Known rows, with every step that occurs
sekosul/difig/dunuv: [ -3   4 -15  37  -1  21  -7  15  -9  19   1 -23  -2  -5   8 -14  -1 -13
  18  -3  -2  -9 -27 -11]
dunuv/sekosul/pevaki/buboteb: [101 -17  57   9   1   4 -65 -68 -16   5  24 -56 -41 -13  30 -25  -9 -31
   0  -7  -3  29 -16  10]
buboteb/dunuv: [  3 -23   0   5  -2 -12 -11  -4 -19  21  23 -16  -4 -16  13  -1 -15 -29
   3 -27  -7  -8 -20  17]
sekosul/difig: [ 19 -11  23   1   9  27   3   8 -32  23  -5  -3 -18 -15   7  21  15 -16
  51 -17   1  15  -5   5]
rinef/difig/sekosul: [-15   1 -25  17 -36  13 -39  31  17 -15  -6 -31  39  13   6  -9  14   5
 -21   8  -2 -18   2   2]
pevaki/buboteb: [ 38   5  -3   9  -1   8 -16 -33 -17 -11   8 -23 -23 -25  25 -29 -10 -12
 -10  -7 -12   3 -21   5]
dunuv/sekosul/difig/buboteb/pevaki: [ 80 -33  45  -6  16  14 -60 -33  -8 -34 -15 -48 -10 -35  17  -8 -14 -36
  43 -31   5  21  15  10]
difig/dunuv/sekosul/pevaki/buboteb: [ 86  -6  33  35  -6   2 -72 -64  -1   4  27 -71 -31  -7  32 -48 -20 -30
 -22   3  -5  13 -32  -1]
rinef/difig/buboteb/dunuv/sekosul: [ 43 -22  21  -1 -13   6 -58 -15   3 -11  28 -30  38   0  17 -23  -8 -34
 -16 -36   5  10 -11  -2]
pevaki/buboteb/sekosul/dunuv: [ 71 -21   4  17  18  15 -26 -57 -25  -6  29 -27 -33  -2  41 -15 -31  -9
  -4 -15 -25  10 -35  -2]
dunuv/sekosul/pevaki/buboteb/difig: [ 79 -42  48  -1 -14  -8 -62 -47 -42   9  -9 -57 -48 -23  53  -5 -21 -28
  43 -30 -32  32  -3   9]
rinef/difig/dunuv: [-35  19 -32  22 -33   2 -13  23   7   1   2 -15  30  26   4  -4  10  17
 -25  -1  -2 -25 -13 -14]
pevaki/buboteb/dunuv/sekosul: [ 82 -14  31  -1  -2  -1 -49 -50 -18  15  29 -36 -11 -14  30 -45 -41 -44
 -12 -21 -19  22 -37  13]
rinef/difig/pevaki/buboteb: [  9  18 -15   0 -28  19 -38 -47 -14 -45   4 -27  -8 -12  23 -25  16  17
 -18  -9  -6 -26 -14   2]
pevaki/buboteb/dunuv/sekosul/difig/rinef: [ 62   6  45  16  30  33 -21 -22 -24  31  -9 -24 -28 -28  16 -21 -30 -28
  40 -38 -21  31 -50   8]
pevaki/buboteb/dunuv/sekosul/difig: [ 92 -24  51   0   6  25 -40 -38 -49  36  22 -36 -28 -28  34 -19 -20 -56
  41 -36 -16  35 -38  16]
difig/dunuv: [-20  15 -35  36  -8  -3 -10   8  19  -3   5 -20  14   7   2 -32 -15   0
 -28  13  -3 -22 -22 -15]
dunuv/buboteb: [ 26 -19  21 -20   8  -3 -35 -16   0  -3  -5  -3   7  16  17 -22 -23 -14
 -12   4  18  23  16   2]
sekosul/buboteb: [ 23 -19  24  12 -11  -4   1 -32 -13   1  11  -3 -29  14  23 -19 -18  -3
 -17 -11  18   0  -2 -11]
difig/dunuv/sekosul: [ 29  16   3  20  -8   1 -34 -14  30   4   6 -22  23  28   0 -50 -32  -9
 -32  20  -6   6 -21 -19]
pevaki/buboteb/sekosul: [ 70  -7 -13  19   1   7 -38 -56 -13 -23   8 -20 -16 -33  36 -32 -35 -12
  -6  -9 -37   8 -23   7]
rinef/difig: [-16   5   4 -16 -27   6  -4  17 -15   3  -2   4  18  21   2  32  28  18
   2 -15   1  -4   9   1]
pevaki/buboteb/difig/dunuv: [  1  -6 -41  36 -22  -6 -25  -5 -19  -8 -16 -45 -14 -23  47 -41 -34 -11
   3 -13 -40 -14 -27 -12]

Rows
[ 54 -37  23  19 -17  -9 -91 -40  -4   1  13 -45   4  20  37   1 -15 -10
  -9 -10   4  10   6   5]
rinef/difig/dunuv/buboteb/sekosul/pevaki
[ 84 -33  68 -18  -9 -21 -42 -67 -13 -10  -9 -32 -40  15  24 -16 -49 -14
   2 -18   5  16  16   7]
dunuv/sekosul/buboteb/pevaki
[ 30 -26   1   3  10 -10 -44 -25   8 -58 -12 -43  -3 -39  13 -10 -14 -17
   7 -24   7 -10  20   9]
difig/buboteb/pevaki
[ 17 -58  28 -27   7  -6 -29  -5 -39  13 -17 -15 -19  24  48   9 -32 -13
  35 -26  -7  29  15  -6]
sekosul/dunuv/buboteb/difig
[ 54  -1 -26  52   0  26 -36 -30 -19   1   7 -39 -16 -33  38 -39 -30 -23
  13  -9 -33  -2 -45  -3]
pevaki/buboteb/sekosul/difig/dunuv
[ 59 -29   9  -8   8  -4 -55 -40   3 -14  -5  -1  12   5  29 -26 -47 -13
  -8   0 -10  26  10   4]
dunuv/buboteb/sekosul
[ 54 -25  18  11   8   1 -54 -26  13 -13  30 -32  25 -15  16 -46 -28 -48
 -18 -24   5  14 -18  -2]
difig/buboteb/dunuv/sekosul
[ 18 -22   6 -10 -13  -5 -47 -12  -4 -55 -14 -39  10 -22  14  16   8  -2
   9 -36   7 -13  28  10]
rinef/difig/buboteb/pevaki
[ 60 -35  28  20   2  -8 -53 -45  -8   3  15 -32 -25 -12  19  18  -6 -12
  19 -10  -9  10   2  14]
buboteb/sekosul/pevaki
[ 32 -34  36 -20  24   5 -30 -22 -13  10  15 -10  -9  40  24  -9 -22 -14
 -10  -4  26  25   2  -7]
sekosul/dunuv/buboteb
[-33  16 -13 -10 -30  13 -25 -15   4 -38  -5  -4  17  16  -2   3  29  32
 -10  -1   7 -33   7  -2]
rinef/difig/pevaki
[ 68  -6  18   2  -6   4 -64 -73  -7 -14  27 -42 -10 -16  28 -64 -37 -33
 -20 -12 -14   0 -38  11]
difig/pevaki/buboteb/dunuv/sekosul
[ 40 -19 -28  30  12  10 -45 -29  23 -53   8 -15  23 -34  21 -34 -22 -13
 -13 -13 -11   1  -2  -9]
difig/buboteb/sekosul
[ 23  -9 -18  16  -7   1 -42 -59 -22 -23  29 -43 -24 -42  32 -48 -21 -26
 -15 -22 -13 -28 -40  19]
difig/pevaki/buboteb/dunuv
[ 58 -18  46  -3 -35 -20 -53 -49 -10 -10  -7 -43 -17  36  28 -15 -39  -1
 -16 -20   5  -3   7  -3]
rinef/difig/dunuv/sekosul/buboteb/pevaki
[-11 -27 -32  23 -25  -3 -40  30   5 -14 -31 -41  15 -16  30 -24 -22 -12
  16   1 -29  -9   5   0]
buboteb/difig/sekosul
[ 11  -6 -15   5 -27   6 -46 -47 -32 -20  26 -39 -11 -25  34 -24   0 -13
 -13 -34 -12 -31 -33  20]
rinef/difig/pevaki/buboteb/dunuv
[ 32 -36  13   6  15  13 -58 -10  12  -5  13 -38  10  35  29 -40 -31 -24
 -29  15  23  14  -3  -6]
difig/sekosul/dunuv/buboteb
[ 39 -19  -4  13  -3  -5 -25 -35 -34  11  31 -36 -26 -37  35 -27 -24 -39
  -5 -33 -18  -5 -39  22]
pevaki/buboteb/dunuv
[ 33 -23   9  -8   0 -25 -61 -30   4 -20 -20 -44  -4   6  24 -28 -50 -17
 -11   0   6  -1  15  13]
difig/dunuv/buboteb/pevaki
[ 45 -11  -6   9  -5  24 -46 -68 -25 -34  25 -28 -19  11  40 -10  -8  16
 -10 -18 -20 -14 -29  -4]
rinef/difig/pevaki/buboteb/sekosul/dunuv
[ 24 -40  21  16 -11 -16  -9 -33 -30  21  34 -18 -31  -2  33 -17 -31 -31
 -12 -37  10  -8 -22   7]
sekosul/buboteb/dunuv
[-34   4  -4   7  11   0  12  28  -5   4 -58   4  -9 -12   6  13 -21  23
  44 -24 -32   4  -3  -9]
buboteb/difig/rinef
[ 23   9  11  24  33  33   1   1  -6  11 -34   8 -12 -22   0  12 -17   9
  53 -22 -26  18 -22  -1]
buboteb/sekosul/difig/rinef
[ 26 -28  12  39  -9   0 -65  -7  16  -4  13 -64  -9  -9  11 -12   7 -22
  -5  13  10  -8   1  12]
difig/sekosul/pevaki
[ 54 -50  31 -13  13 -10 -75 -31  -2 -20 -10 -61 -13  18  32 -19 -45 -25
  -5  -1  13   8  16  17]
difig/sekosul/dunuv/buboteb/pevaki
[ 76 -48  54  21   8  -6 -80 -45   1   1  41 -63  -8 -18  22 -18  -9 -54
   0 -29  17  19 -10  10]
difig/buboteb/dunuv/sekosul/pevaki
